Each row was made from one walk, in order. Every step used is in the known rows, and no mark comes twice. Write each row's walk.
Known rows
G -> N -> W: [  0.9,   2.6,  -7.9,  -0.3,  -4.8,  27.7,  -0.8,  -3.0,  -5.4, -17.5,
  23.3,  -7.2,  12.6,  -4.7,   3.5,  -8.3,  15.3, -15.4, -10.1,   5.3,
  21.9,   0.4,  -6.2]
J -> L -> Y -> Q -> N -> W: [  1.8,  17.4,  -9.7,  10.1,   7.8,  -4.0,   0.2,  -5.7,   2.9,   4.9,
  -8.3,   0.1,   0.6,   7.7, -21.1, -16.6,  10.6, -11.3, -23.0,  11.1,
  38.1, -19.8,  -7.5]
D -> G -> N -> Q: [  2.1,   7.5,  10.2, -14.8,  -9.9,  24.1,  -2.8,  -6.1,  -9.0, -20.0,
   5.4, -27.6,  -7.2,  -8.4,  11.8, -17.1,  21.0, -15.2,   2.2,  -1.4,
  -3.8,   8.6,   8.0]
J -> P: [ -5.4,  -7.5,   6.7,   6.5,   3.6,   0.9,  -1.9,   2.6, -11.1,   6.0,
  10.7,  10.2,  14.4, -16.7,  33.5,  11.5, -15.6,   5.3,  50.3,  -5.3,
   8.3,   0.0,  -5.8]
J -> L: [  4.5,  -6.6,   1.2,   2.9,   4.9,  -8.0,   1.3,   3.7,  -5.3,   6.4,
  15.4,   9.8,   2.4,   0.5,  18.2,  21.2,  -8.4,   6.4,  11.9,   7.1,
  -1.5, -21.2, -18.4]
L -> J: [ -5.2, -19.2,   1.6,   6.3,   0.3,  -1.3,   0.4,   5.5,  -9.6,   7.0,
   7.1,  12.2,   9.9,   6.1,   6.7,  18.5, -14.2,   8.0,  30.3,  -3.5,
 -15.4,   0.5,  -0.8]
J -> L -> Y -> Q -> N: [ -8.6,  23.5,  12.2,   7.3,   6.3, -20.4,  -3.0,  -4.5,   1.2,  17.3,
 -15.4,   0.2,  -8.5,   4.5, -28.2, -12.4,   2.9,  -8.0,  -2.4,   8.2,
  24.9, -16.7,  -0.3]
N -> Q -> Y -> L: [ -5.4,  -0.6,   0.2,  -7.2,   2.6, -16.3,   7.8,   7.6,   4.4,   9.0,
  -7.3,  -2.5,  -2.6,  -7.2,   7.2,  -1.3,   2.2,   2.7, -20.7,  -7.8,
   8.6,  14.5,  -8.0]
D -> J -> P: [ -4.1,  -5.3,  -1.7,   9.5,  -0.3,   5.2,   0.9,   5.2, -18.7,   2.2,
   4.3,   8.5,  17.4, -19.2,  32.7,  19.0, -21.8,  14.9,  65.0, -10.9,
  -7.3,   5.0,   4.0]
Y -> L -> J -> D -> G: [ 11.6, -24.7,  -3.8,  -2.9,  -4.8,  14.6,  -8.1,  -2.0,   8.0, -21.2,
  21.5,   6.9,  -2.3,   4.0,   9.3,  20.0,  -9.2,  15.1,   4.1,   4.1,
 -34.5,   4.3,   0.4]
N -> Q -> Y -> L -> J -> P: [ -2.8, -23.6,   6.0,   8.8,   3.7, -10.8,   8.3,   9.8,  -4.3,  19.5,
  -8.8,   8.1,  10.6,   2.0,  21.0,  13.4, -22.4,  13.7,  33.2, -14.2,
  -5.6,   6.1,  -6.2]
J -> L -> Y: [  1.8,   4.0,  -7.8,   6.4,   5.4, -23.9,  -0.1,   2.3,   5.9,  10.8,
   3.7,  10.1,   6.8,  21.8,   4.9,  19.8, -10.1,   5.3,   4.8,  10.4,
 -11.1, -25.4, -15.9]
G -> N -> Q: [ -2.0,   9.7,  13.2,  -8.7,  -6.0,  14.2,  -0.9,  -3.9, -13.1,  -8.1,
   4.6, -20.8,  -5.3,  -9.5,   9.7, -13.9,  15.9, -15.5,   5.7,  -2.4,
  18.3,   5.6,   7.8]
W -> N -> Q -> Y -> L: [-12.0,   1.2,   1.6, -10.7,   1.5, -17.4,   7.8,   5.3,   5.8,   6.2,
 -14.0, -10.2,  -4.3, -10.8,   0.8,  -4.3,   7.6,  -5.1, -29.8,  -6.4,
   9.2,  16.2,  -2.0]
Y -> Q -> N -> G: [  4.7,  24.4,   9.3, -12.1,   3.7,  12.9,  -5.2,  -3.0,  -1.5, -10.2,
  -7.8,   4.5,  -4.0, -16.7,  -6.5, -17.7,  14.9,  -4.5,  -1.2,  -4.8,
   5.2,  11.6,   0.6]
Q -> Y -> L -> J -> D -> G: [  7.5, -23.8, -10.1,  -4.9,  -4.5,   7.7,  -3.4,  -1.3,  10.2, -11.6,
  13.0,   7.2,  -3.3,   1.5,   7.9,  11.0,  -7.4,  12.6,  -1.7,   0.3,
 -35.7,   5.3,   3.2]
D -> G -> N -> Q -> Y -> L: [ -3.6,  -1.5,   3.9, -13.5,  -5.6,   1.5,   6.2,   3.9,   7.3,  -4.9,
  -1.1, -15.2,  -3.7,  -4.9,   2.5,  -7.1,  11.5,  -3.1, -28.0,  -6.0,
 -10.8,  18.0,  -6.1]
L -> Y -> Q -> N -> G: [  4.9,  29.5,   5.2, -10.1,   4.1,   4.3,  -5.4,  -3.2,   4.4,  -6.7,
 -13.1,   4.9,  -2.4,  -5.1, -13.6, -16.4,  13.3,  -4.5,  -4.4,  -2.7,
  -0.6,   6.4,   0.7]
Q -> Y -> L -> J -> P: [ -5.7, -27.3,   5.1,  11.3,   3.5,  -9.8,   7.1,  11.1,  -2.2,  19.4,
  -0.2,  15.7,  16.6,   1.5,  20.1,  21.9, -26.8,  16.4,  36.4, -11.8,
 -13.1,   5.7, -10.7]
L -> Y -> Q: [-12.6,  22.6,  -1.0,  10.3,   4.6, -22.1,  -4.7,   0.8,  -4.2,  11.2,
 -13.3,   0.8,   1.2,   7.9,  -7.5, -11.2,  -4.1,  -3.1,   6.1,   9.2,
  18.2,  -2.8,   4.1]

Write each row's walk
[ -5.5,  18.0,  -1.1,  13.3,   7.1, -26.9,  -2.0,   2.4,  -2.5,  16.9,
 -12.7,   3.4,  -1.5,  16.1,  -5.5,  -2.1,  -8.4,   1.1,   0.0,  13.3,
  13.2, -18.3,  -5.8] | J -> L -> Y -> Q
[  2.5,  -4.2,   1.9, -11.4,  -5.3,   3.4,   2.6,   0.6,  10.4,  -7.8,
   4.9, -10.4,  -9.5,  -5.9,   1.9,  -4.9,   8.2,  -0.8, -30.2,  -3.2,
  -4.2,  13.5,  -0.1] | J -> D -> G -> N -> Q -> Y -> L
[ -1.5, -20.5,   5.7,  -4.0,  -7.0,   3.7,   7.4,   7.3,   3.4,   2.0,
  -3.4,  -8.0,   1.7,  12.8,  -3.7,   5.9,  -1.6,   5.4,  -9.9,  -8.4,
 -33.1,  13.4,  -3.0] | D -> G -> N -> Q -> Y -> L -> J
[ 10.4, -10.2,  11.8,  -8.3,  -9.9,  22.7,  -3.1,  -4.3,   0.5, -20.0,
  10.0, -18.9, -10.4,   4.5,   2.6,  -2.2,   9.1,  -2.7,  -7.6,  -0.5,
 -10.9,   8.1,   7.3] | Y -> L -> J -> D -> G -> N -> Q
[  8.4, -22.3,  -4.3,   5.1,   2.2,  -7.8,   0.5,   1.1,   5.5,   6.6,
   4.6,  13.8,  -8.6,   3.5,   2.3,  12.2, -15.2,  12.7,  -3.7,  -3.3,
   3.8,   0.2,   8.7] | N -> Q -> Y -> L -> J -> D
[-14.5,  26.9,  12.1,   4.9,   4.5, -16.0,  -5.5,  -5.9,  -0.5,  11.9,
 -15.9,  -1.1,  -6.5,  -2.3, -28.4, -18.5,   6.2, -11.0,   1.7,   5.5,
  28.4,  -4.6,   7.2] | L -> Y -> Q -> N
[-16.8,  10.9,  -8.0, -13.1,   0.9, -16.1,   7.2,  -2.2,  -6.1,  13.4,
 -26.4, -15.2,  -7.6, -21.1,   7.1, -26.6,  15.5, -20.0,  -9.2,  -8.5,
  15.2,   7.0,  17.3] | W -> N -> Q -> Y
[ 11.7,  27.1,   0.2,  -5.3,   3.8,   3.2,  -1.4,  -0.2,   1.6,  -4.5,
 -16.2,   5.7,  -2.7,  -0.3, -11.6,  -4.0,   5.8,   5.2,   0.9,  -3.0,
 -13.9,  -2.5,  -1.7] | D -> J -> L -> Y -> Q -> N -> G
[ 11.1,  25.7,   5.2,  -7.3,   5.8,   0.5,  -3.2,  -2.1,   6.3,  -3.7,
 -12.5,   6.4,  -4.6,   1.5, -11.1,  -9.4,   9.7,  -0.9,  -9.1,   0.6,
  -4.1,  -5.5,  -8.3] | J -> L -> Y -> Q -> N -> G
[-10.1, -18.9,   2.5,  -1.0,   0.1, -14.9,   9.3,   8.0,   2.7,  12.9,
 -16.7,  -2.8,   1.0,   7.2,  -6.4,   8.8,  -6.1,   2.5, -12.2,  -8.7,
 -12.3,  12.0,   1.2] | W -> N -> Q -> Y -> L -> J
[  7.1, -21.6,  -3.7,   8.9,   1.1,   2.3,  -7.0,  -2.5,  -2.6,  -0.1,
  19.5,  21.1,  -1.8,   0.5,   6.6,  19.8, -18.7,  11.1,  23.4,   2.6,
   1.3,  -7.9,  11.1] | L -> J -> D
[-13.8,  21.0,  18.5,   2.4,   3.7,  -5.0,  -4.8,  -5.5,  -8.0,   8.6,
  -9.1,  -1.8,  -8.9, -17.4, -20.6, -20.1,   8.7, -11.6,   6.6,   2.2,
  35.2,   1.5,   8.3] | Y -> Q -> N
[  3.4, -16.3,   4.7,  -6.6, -13.5,  23.9,  -2.5,  -2.7,   7.9, -16.6,
  22.5,  -6.3,  -2.0,   2.1,  -6.0,   3.5,   3.2,  -1.1, -11.2,   1.2,
 -31.9,   8.7,   4.2] | Q -> Y -> L -> J -> D -> G -> N
[ -5.4,  19.3,  -5.6,  15.6,   4.5, -24.3,   0.0,   4.4,  -6.8,  13.6,
 -16.5,   1.8,   0.1,  14.4,  -6.1,   2.9, -12.4,   7.2,   8.8,   9.4,
   3.2, -15.0,   0.9] | D -> J -> L -> Y -> Q
[ 10.1, -16.6, -16.2,  -1.4,  -8.4,  30.3,   1.5,  -2.8,   9.2, -19.7,
  19.9,  -5.9,   6.7,   6.9,  -5.4,  -5.2,  10.3,  -5.0, -31.6,   3.3,
  -8.6,   3.7,  -3.2] | Q -> Y -> L -> J -> D -> G -> N -> W
[ -0.5,   7.5,  -8.0,  -0.4,   3.8,  13.7,  -1.3,  -6.4,  -1.7,  -7.3,
   8.3,   1.0,   6.0, -11.8,  -7.9, -12.1,  15.7, -13.0,  -9.3,   2.4,
  34.5,  -3.9,  -3.9] | Q -> N -> W
[  7.7, -20.9,   1.7,   4.2,  -2.9,   1.9,   0.1,  -0.7,   5.2,   2.6,
  10.4,   6.9,  -8.6,   5.3,  -4.2,   9.0, -10.0,   6.2,  -9.4,  -2.6,
   2.9,   1.2,   9.6] | G -> N -> Q -> Y -> L -> J -> D
[  4.8, -18.9,  -8.3, -10.4,  -5.3,   5.6,  -1.9,  -5.0,   9.8, -14.0,
  -3.6,  -7.6, -11.3,  -1.5,   2.9,  -0.1,   2.4,   1.6, -14.8,  -0.9,
 -27.7,   6.6,  14.5] | W -> N -> Q -> Y -> L -> J -> D -> G
[  2.9,   6.0, -13.6,   8.6,   2.2, -19.6,   1.8,   4.5,   0.3,   8.8,
  -1.3,   8.7,   8.8,  19.2,   4.4,  25.5, -15.4,  12.6,  17.0,   6.1,
 -24.4, -22.0,  -8.6] | D -> J -> L -> Y
[ 12.6, -13.3, -13.9,   0.4,  -8.7,  38.9,  -3.9,  -7.2,   1.2, -26.9,
  25.7,  -6.6,   7.4,   4.7,   1.4,  -3.7,  10.9,  -8.2, -11.3,   7.1,
  -5.4,  -2.1,   1.9] | L -> J -> D -> G -> N -> W
[  2.0,  18.5, -14.4,  12.4,   5.4,  -0.8,   1.8,  -4.1,  -2.1,   3.1,
 -12.8,  -1.6,   2.5,   6.1, -21.6, -12.0,   6.6,  -4.8, -13.3,   7.4,
  28.1, -16.4,  -1.2] | D -> J -> L -> Y -> Q -> N -> W
